What can hang from each mark:
kelib: kavo nalor pidivif povan pudab vibok vuru
kuzav: kelib zamu
povan: kelib vuru
fedus: kelib
vuru: kelib povan
zamu: kelib nalor pidivif
nalor: zamu
pudab: kelib

Each row was made from one small tree. The marks that hang from a mark follow it in brackets, in alphabetical order. Every link used is in the known rows. Write each row's tree.
In the rows, zero is written as 128.
Known rows:
povan(kelib(kavo nalor pidivif) vuru): [141 130 103 109 119 118 111 140 137 126 123 102 126 130 130 114 118 108 109 114 127 125 120 111 126 116 126 118 121 148 131 135 103 155 146 130 139 136 120 151 132 120 112 95 188 138 122 136 117 140 120 137 161 128 143 139 131 123 143 146 118 140 120 109 126 112]
kuzav(zamu(kelib(pudab) pidivif)): [116 133 155 130 135 136 134 103 166 143 110 144 147 160 143 121 119 124 144 132 122 105 141 137 153 143 143 119 134 116 132 107 146 103 145 138 118 100 129 132 135 118 133 132 113 140 133 126 138 109 108 118 112 138 126 105 118 120 97 81 168 123 117 133 162 142]
nalor(zamu(kelib(povan(vuru) pudab vibok))): [108 130 132 134 116 115 136 139 141 122 134 158 132 138 122 133 126 113 116 121 135 115 119 103 155 129 138 120 114 112 105 135 122 159 119 130 133 126 108 105 123 149 152 137 150 106 136 141 137 122 125 107 136 147 123 141 136 131 106 147 105 136 131 129 152 130]
pudab(kelib(kavo pidivif povan vibok vuru)): [140 131 106 114 116 146 126 180 99 122 146 117 85 113 124 131 147 137 122 157 148 164 129 100 95 122 107 113 127 143 146 152 119 196 149 94 136 137 173 124 125 131 143 159 178 111 141 125 134 127 146 109 141 113 145 129 101 142 179 156 107 121 140 101 127 79]
pudab(kelib(kavo nalor vibok vuru(povan))): [135 122 95 118 105 162 123 150 87 135 145 104 101 125 135 94 145 144 104 134 148 160 132 116 86 128 113 112 104 138 152 129 131 158 121 127 124 154 159 121 129 128 107 116 152 117 133 116 131 132 132 143 132 115 148 137 147 151 162 164 122 128 142 103 92 110]
nalor(zamu(kelib(vuru) pidivif)): [105 144 136 142 148 126 114 124 121 135 133 127 152 138 145 129 124 123 165 123 117 110 139 151 141 140 129 110 156 123 136 114 127 108 154 146 113 108 127 120 129 111 136 118 106 118 143 134 131 102 131 114 115 114 135 116 137 128 95 123 148 121 141 149 131 155]
nalor(zamu(kelib(kavo))): [134 123 127 121 130 110 111 106 141 123 150 137 143 142 137 118 128 145 136 103 117 113 149 160 157 140 147 123 144 143 105 129 137 87 135 137 99 133 142 121 125 123 154 132 110 137 117 104 135 119 151 101 136 135 93 129 138 128 114 105 130 130 111 106 140 146]
vuru(povan(kelib(nalor(zamu) pidivif vibok))): [129 127 106 112 112 149 115 125 108 145 127 115 144 115 121 135 133 123 144 107 163 115 105 86 116 100 95 163 118 142 124 131 96 181 111 131 127 146 84 164 133 103 102 84 160 134 106 145 126 126 124 166 151 114 144 154 113 142 126 187 120 132 159 146 139 116]
pudab(kelib): [110 118 128 121 136 124 140 115 131 122 133 126 95 114 154 129 132 142 129 124 106 136 142 152 120 102 144 119 117 140 138 127 128 74 110 138 133 142 162 121 113 131 122 147 89 138 123 110 117 132 126 130 101 129 135 129 141 120 143 120 135 119 107 130 105 126]
zamu(kelib(vibok) pidivif): [137 122 163 131 141 149 121 122 121 142 137 143 157 131 140 134 102 129 160 135 110 116 128 145 134 102 130 131 164 141 96 130 124 107 135 134 115 143 101 160 116 108 120 119 68 152 118 114 134 115 138 149 118 119 134 101 114 128 91 126 154 125 139 138 118 122]
kelib(povan vibok vuru): [126 130 141 145 139 127 141 170 111 126 127 129 109 109 128 133 145 124 124 135 133 154 115 112 102 128 110 125 125 134 143 131 123 147 102 118 136 151 142 100 105 138 139 138 131 111 130 151 125 128 135 146 134 126 126 136 132 128 140 172 99 132 139 137 121 111]
fedus(kelib(pidivif)): [135 129 117 109 142 125 146 143 135 117 132 120 122 111 126 161 122 150 111 133 112 137 124 125 124 116 127 144 130 135 136 141 122 107 93 126 140 123 147 146 130 136 123 140 114 130 138 123 115 142 137 140 111 122 129 118 113 113 157 115 123 105 121 118 136 120]
pudab(kelib(povan(vuru))): [97 116 109 122 134 113 150 136 138 121 147 123 93 113 138 119 131 106 114 132 118 155 136 138 131 95 132 108 106 130 127 150 121 115 118 124 159 135 149 100 122 148 128 141 121 117 139 130 123 138 119 134 116 143 158 137 144 110 156 149 121 128 106 134 116 124]
kuzav(zamu(kelib(pudab vibok) nalor pidivif)): [137 127 181 138 136 160 126 100 131 146 106 157 178 167 131 139 114 116 155 141 154 108 115 129 152 131 122 138 136 121 99 103 144 129 151 133 98 100 81 164 164 103 130 127 113 149 118 122 139 117 128 131 127 134 104 102 119 132 83 86 178 140 139 131 151 127]
povan(kelib(nalor(zamu) pudab vibok) vuru): [122 131 120 137 106 127 125 125 141 131 112 129 123 121 127 123 125 94 99 92 139 103 105 105 150 124 125 125 91 121 126 113 107 156 110 168 136 131 83 132 132 120 145 113 170 119 104 151 111 128 105 133 143 133 129 146 166 126 99 147 103 150 131 121 131 125]
povan(kelib): [126 115 140 120 139 119 116 121 140 116 115 128 111 114 150 136 112 131 129 109 96 122 127 155 138 100 129 128 130 147 133 110 101 76 109 148 122 164 114 119 103 119 122 119 97 143 108 139 109 128 114 147 125 131 129 128 143 99 126 137 135 121 120 139 115 132]
kuzav(kelib(kavo nalor pudab)): [154 122 107 139 98 105 112 106 139 109 117 130 117 140 104 91 134 128 92 120 113 124 141 121 128 171 154 121 114 128 151 107 137 127 126 125 131 137 130 122 126 161 122 133 124 127 124 121 134 142 110 111 126 155 108 141 150 120 126 81 116 125 105 126 114 141]
pudab(kelib(nalor pidivif povan vibok vuru)): [135 139 114 137 120 154 148 168 86 142 143 116 79 101 109 139 145 112 126 156 155 155 110 85 78 130 92 132 117 116 146 157 116 206 137 98 157 124 144 138 131 128 117 137 196 103 125 136 127 133 124 145 138 111 162 141 93 144 171 165 87 133 160 134 117 98]
fedus(kelib(kavo povan pudab)): [142 116 116 110 108 106 150 134 148 100 119 131 84 123 113 134 142 155 83 146 123 139 139 138 136 154 146 126 113 112 143 134 138 123 120 99 136 101 169 76 147 165 156 159 129 129 152 116 137 139 126 94 125 153 137 128 135 119 164 84 111 109 96 101 137 130]
pudab(kelib(nalor povan(vuru))): [111 123 112 123 130 116 146 133 124 144 150 112 96 117 126 120 124 94 106 131 129 153 132 125 113 110 127 129 100 116 128 155 121 133 123 123 161 125 139 108 125 142 109 126 152 114 136 132 120 152 111 145 131 144 166 139 134 118 156 152 111 137 116 135 102 126]
nalor(zamu(pidivif)): [110 132 133 131 138 123 127 96 141 140 114 114 154 129 147 133 137 125 148 115 138 106 131 147 155 107 144 136 146 132 121 120 137 94 109 136 124 109 142 139 132 108 140 102 68 150 137 136 143 118 143 133 118 133 118 123 139 125 100 109 142 130 111 148 138 139]
kuzav(zamu(kelib)): [120 128 162 117 156 133 137 113 148 141 133 133 149 137 134 126 107 123 137 118 127 132 135 146 143 134 127 136 134 128 108 131 137 74 111 148 124 146 116 136 123 125 130 125 130 143 117 111 132 114 122 123 125 139 96 117 121 114 117 122 152 131 121 124 143 139]
kuzav(kelib zamu): [118 127 141 124 149 139 124 108 147 124 121 132 136 134 133 104 116 118 139 92 111 136 131 135 140 133 130 137 122 146 132 120 121 81 92 140 141 160 125 146 114 120 132 120 124 128 108 121 134 107 120 139 121 134 93 131 134 99 124 126 133 139 104 139 142 148]
povan(vuru(kelib(pidivif))): [107 128 107 121 164 121 125 155 150 130 138 122 136 116 144 142 127 123 146 117 112 122 123 133 140 106 118 103 122 149 130 139 137 104 126 153 146 142 122 125 113 140 89 119 130 121 142 136 112 120 118 151 126 123 126 126 118 118 141 162 137 128 131 122 123 115]
povan(vuru(kelib(kavo pudab))): [116 114 108 127 132 106 107 135 170 112 130 135 117 131 146 109 136 136 110 121 104 113 142 150 157 138 152 72 106 144 138 119 159 92 138 156 124 140 138 87 117 154 117 139 108 126 148 131 116 133 120 102 121 146 117 132 151 123 139 117 147 127 97 96 120 124]
kuzav(zamu(kelib(kavo pudab vibok) pidivif)): [146 125 172 111 117 161 114 124 147 146 114 136 149 157 139 109 109 135 140 136 151 108 133 129 149 147 141 115 145 125 108 126 146 129 155 137 101 117 127 154 145 108 150 126 125 150 131 103 155 102 136 103 134 136 110 101 114 143 102 82 164 131 117 89 161 107]
fedus(kelib(pudab)): [133 115 130 116 121 108 148 130 154 109 117 136 103 117 126 147 125 157 85 135 100 120 131 140 131 144 144 130 104 114 147 111 146 92 82 139 135 119 154 106 131 152 138 168 97 137 134 125 114 139 123 117 99 134 131 125 148 113 139 88 115 110 103 117 129 139]
nalor(zamu(kelib(povan) pidivif)): [106 131 132 128 148 115 133 93 135 144 141 140 148 137 131 139 122 120 166 138 127 111 139 135 152 115 142 135 168 121 99 142 118 127 158 108 121 95 120 121 148 124 132 119 99 131 142 125 150 107 130 123 115 141 129 127 107 132 98 119 138 123 127 167 146 153]
fedus(kelib(nalor vuru)): [136 137 122 132 127 122 144 139 112 120 126 106 101 119 112 125 130 141 86 126 116 147 117 134 104 157 123 136 113 111 155 119 131 103 98 141 142 124 138 118 130 134 122 135 151 111 133 130 111 143 125 133 110 105 145 125 134 119 146 131 106 122 129 130 103 147]
fedus(kelib): [125 120 136 113 143 116 144 125 136 116 132 127 107 109 129 147 117 152 104 120 101 134 130 153 133 119 137 144 119 129 127 136 126 71 85 130 133 130 144 121 125 139 130 143 84 141 124 121 113 131 141 131 106 126 126 120 131 104 138 111 122 114 106 122 121 136]
pudab(kelib(kavo povan(vuru))): [111 115 111 101 123 113 130 137 135 116 155 117 93 125 137 113 130 127 117 130 124 160 142 144 132 109 144 103 115 143 129 155 127 116 138 117 146 132 168 98 130 147 134 137 134 129 137 107 134 136 133 117 125 139 146 130 137 120 163 136 127 131 89 112 119 115]

Which tree is each row?
[130 131 129 142 127 111 140 95 137 143 113 138 122 145 103 137 119 107 135 162 124 109 139 116 128 146 138 135 144 92 119 129 143 157 171 99 128 85 121 108 154 143 112 139 116 126 147 137 143 142 94 123 121 158 152 121 110 138 110 101 132 110 136 166 124 156]
zamu(kelib(nalor povan pudab) pidivif)
[133 136 152 152 157 118 137 111 102 122 121 143 160 154 114 146 123 105 168 169 123 140 124 154 129 125 115 125 159 111 130 126 117 138 185 96 113 100 113 108 155 125 121 129 117 111 153 140 132 134 119 133 120 126 142 115 113 121 117 122 155 115 151 169 115 163]
zamu(kelib(povan vuru) nalor pidivif)
[99 138 104 135 140 110 119 135 123 119 142 130 145 142 140 117 148 149 150 108 120 130 136 135 130 136 117 113 127 122 144 110 134 110 112 149 117 147 141 104 110 132 125 121 123 101 146 139 127 107 132 127 112 122 131 139 143 130 119 162 140 112 147 157 128 169]
nalor(zamu(kelib(vuru(povan))))
[129 130 142 136 118 145 111 116 117 139 120 128 126 114 129 133 116 110 124 92 131 112 105 119 134 106 120 164 126 140 113 125 93 124 102 146 119 150 76 153 129 93 136 102 144 137 90 140 120 123 127 143 146 116 115 148 130 125 106 151 109 153 142 129 123 124]
povan(kelib(nalor(zamu) vibok))
[125 116 121 121 124 106 159 132 148 114 117 144 88 112 109 148 137 137 93 151 126 132 127 125 133 141 139 145 105 105 145 136 137 120 97 109 145 105 159 85 139 172 153 169 111 124 146 133 123 142 116 109 109 149 149 133 130 109 151 104 110 104 107 128 138 139]
fedus(kelib(povan pudab))
[116 133 101 118 121 131 128 112 125 142 141 103 124 118 125 137 145 130 127 125 140 117 128 105 117 116 128 147 127 121 130 144 133 150 123 134 138 101 154 158 135 114 114 122 149 134 118 125 124 146 127 123 141 126 130 145 108 142 152 133 109 135 137 133 137 116]
pudab(kelib(nalor(zamu) pidivif))
[147 135 117 142 109 109 116 135 136 117 124 129 116 149 119 105 137 140 101 139 114 122 146 134 124 187 137 106 119 106 148 105 152 135 157 145 110 121 141 89 124 147 134 152 163 109 137 129 123 141 118 96 132 135 126 132 145 145 127 101 115 119 136 111 119 147]
zamu(kelib(kavo nalor pudab vuru))
[146 136 172 156 145 150 128 123 94 129 123 145 177 147 125 142 113 115 167 152 126 126 113 147 128 121 106 130 154 136 116 115 121 134 164 126 108 125 85 144 144 98 123 120 98 122 124 139 122 124 143 141 121 110 134 107 124 126 87 126 160 128 154 152 113 140]
zamu(kelib(vibok vuru) nalor pidivif)
[124 134 165 135 131 147 114 106 114 147 140 142 162 135 145 135 113 133 169 122 126 101 122 131 149 110 130 135 166 130 87 131 122 124 138 132 102 118 97 163 131 98 147 113 84 143 121 121 137 103 146 135 123 118 122 113 115 130 81 122 149 131 138 138 137 135]
nalor(zamu(kelib(vibok) pidivif))
[89 140 86 129 127 144 128 108 104 147 136 95 114 133 135 108 159 132 144 129 144 132 137 129 111 125 121 116 114 110 161 123 132 156 143 134 132 104 154 138 139 108 108 97 125 120 155 141 133 114 121 142 113 115 173 139 137 148 137 146 135 126 137 169 99 152]
pudab(kelib(nalor(zamu(pidivif)) vuru(povan)))
[147 136 121 127 123 141 119 181 117 121 129 101 133 117 142 133 141 141 121 130 144 151 113 102 110 137 116 119 135 151 141 125 139 167 116 121 126 148 152 127 101 128 143 134 163 124 139 129 128 131 161 126 147 109 108 121 123 137 146 145 116 129 138 102 147 83]
kelib(kavo pidivif vibok vuru)
[138 127 130 131 138 148 120 144 117 145 135 126 127 102 115 147 123 133 148 128 133 126 114 108 109 121 107 150 136 149 116 143 137 143 130 132 133 140 87 157 111 121 82 111 132 145 112 131 122 136 121 152 140 118 108 137 90 141 140 156 127 145 160 115 111 99]
vuru(kelib(nalor pidivif vibok))
[134 123 161 126 135 159 127 132 126 139 121 136 131 123 136 98 110 127 135 96 129 144 113 119 131 125 119 145 124 150 113 127 113 98 84 138 136 169 107 166 110 119 145 118 130 135 95 121 136 108 134 146 129 126 82 125 124 110 119 132 131 150 112 128 149 121]
kuzav(kelib(vibok) zamu)
[111 142 125 150 124 99 123 132 149 118 123 144 131 148 134 120 152 138 118 120 107 104 142 128 142 161 138 98 120 98 147 97 145 114 131 157 121 117 146 85 126 140 141 159 131 99 135 142 117 119 118 88 114 133 121 140 154 130 110 124 117 121 136 129 146 157]
nalor(zamu(kelib(pudab vuru)))
[160 125 134 129 113 139 99 117 106 122 133 123 132 121 108 97 108 130 118 107 116 136 129 123 113 136 127 153 131 152 112 127 114 136 113 111 125 164 104 159 114 136 126 109 126 135 107 107 140 139 140 143 139 137 109 133 136 129 124 121 106 146 127 114 112 126]
kuzav(kelib(kavo nalor vibok))
[152 113 107 116 95 135 105 128 127 124 102 128 117 127 130 100 134 141 100 113 144 121 123 117 113 120 122 134 107 138 140 111 116 158 124 132 115 149 116 119 127 123 115 108 143 139 110 128 124 132 108 143 145 143 143 145 153 138 130 138 122 124 129 115 103 121]
vuru(povan(kelib(kavo nalor pudab vibok)))
[132 123 149 149 137 99 135 80 136 122 105 165 163 157 116 153 121 105 154 174 128 114 133 145 146 132 134 132 153 108 119 118 131 137 185 95 118 82 106 111 169 141 124 138 94 128 147 143 138 147 106 126 118 158 135 115 124 126 109 90 156 104 132 173 118 163]
zamu(kelib(povan pudab) nalor pidivif)
[128 124 124 118 125 156 137 152 112 135 141 124 116 97 142 145 131 139 135 134 122 131 117 109 107 95 119 130 120 145 125 140 124 136 113 124 140 141 137 158 110 125 120 141 122 142 112 115 122 131 136 145 121 111 129 125 108 133 151 149 121 121 132 109 121 80]
pudab(kelib(pidivif vibok))
[142 136 133 146 145 118 123 137 112 113 126 135 168 147 122 153 139 124 156 141 120 131 118 132 127 136 106 120 139 131 139 112 131 133 154 113 123 127 110 119 127 130 111 138 144 107 130 140 107 140 121 134 129 112 120 119 119 125 129 125 151 118 164 135 128 143]
zamu(kelib(pidivif vuru) nalor)
[113 136 127 133 129 120 130 86 137 150 118 103 154 132 131 136 135 118 146 118 142 112 128 125 139 119 142 146 142 119 124 126 138 119 113 133 116 96 125 150 147 106 127 91 94 146 129 135 145 132 129 139 123 130 125 133 137 141 99 114 132 135 130 153 133 143]
kelib(nalor(zamu(pidivif)))
[133 124 147 136 125 130 139 120 134 145 118 161 122 132 119 139 111 119 150 171 126 119 126 117 136 131 128 132 152 106 108 131 132 153 159 102 126 110 114 123 137 140 135 146 100 130 141 126 142 114 112 121 114 145 140 111 113 132 103 114 134 113 143 146 134 123]
zamu(kelib(povan pudab vibok) pidivif)
[155 126 133 125 133 118 108 111 122 113 135 136 181 157 123 145 123 134 151 140 128 130 131 139 139 131 130 136 155 148 114 119 137 116 169 104 106 123 116 151 141 128 117 123 131 143 129 107 127 153 151 119 142 133 93 112 109 134 129 102 156 119 138 109 144 130]
zamu(kelib(kavo pidivif) nalor)
[126 127 119 133 123 115 148 153 139 103 110 132 92 124 127 137 139 148 72 131 102 124 133 134 125 161 128 103 100 107 178 107 145 102 97 142 139 117 169 77 121 162 152 168 126 101 157 140 111 130 118 104 99 119 133 125 154 112 145 106 111 104 115 117 115 139]
fedus(kelib(pudab vuru))
[108 138 103 128 143 129 119 129 140 139 144 110 141 122 120 141 137 104 146 102 138 112 122 115 142 121 120 123 121 136 121 144 142 136 134 156 144 116 102 141 127 123 88 104 162 126 142 145 117 129 120 143 143 116 115 146 116 131 129 163 121 142 145 131 130 124]
povan(vuru(kelib(nalor(zamu) pidivif)))
[140 140 119 135 114 132 117 151 104 132 132 109 109 128 112 120 155 122 113 125 175 151 125 103 112 146 120 140 124 123 131 138 122 190 124 109 126 120 140 113 136 113 164 114 180 112 133 138 144 138 149 115 167 125 102 144 131 149 138 150 91 149 138 114 137 120]
kelib(kavo nalor(zamu) povan vibok vuru)
[141 117 130 107 122 140 111 147 133 118 127 123 119 117 150 102 107 123 113 104 126 132 119 140 136 97 129 109 125 172 113 127 96 113 124 146 120 179 105 132 113 121 144 106 136 141 107 129 120 113 144 141 141 118 133 125 153 116 121 165 129 147 106 98 119 103]
povan(kelib(kavo vibok) vuru)
[149 139 125 132 129 141 101 168 107 123 141 124 144 134 121 126 139 145 136 121 143 122 122 111 130 154 115 112 156 142 120 138 124 159 147 129 108 138 124 136 120 118 142 130 176 118 132 117 129 113 160 97 148 102 101 127 109 151 126 135 114 136 157 85 156 106]
nalor(zamu(kelib(kavo pidivif vibok vuru)))
[145 123 146 122 116 143 141 133 106 129 134 126 102 107 106 135 112 141 97 117 132 144 103 123 104 121 114 169 115 135 118 139 115 121 87 130 139 133 110 149 129 126 126 122 120 148 105 119 121 141 141 147 126 111 125 126 120 122 130 124 113 136 131 109 112 122]
fedus(kelib(nalor vibok))
[146 125 106 117 115 112 131 131 130 130 131 98 124 122 104 140 138 125 120 153 156 144 133 95 110 136 128 152 135 126 129 154 131 180 141 86 134 108 151 128 143 140 123 128 161 138 139 125 144 155 135 129 158 139 123 140 100 143 159 122 107 128 131 113 142 112]
kelib(kavo nalor pidivif povan)
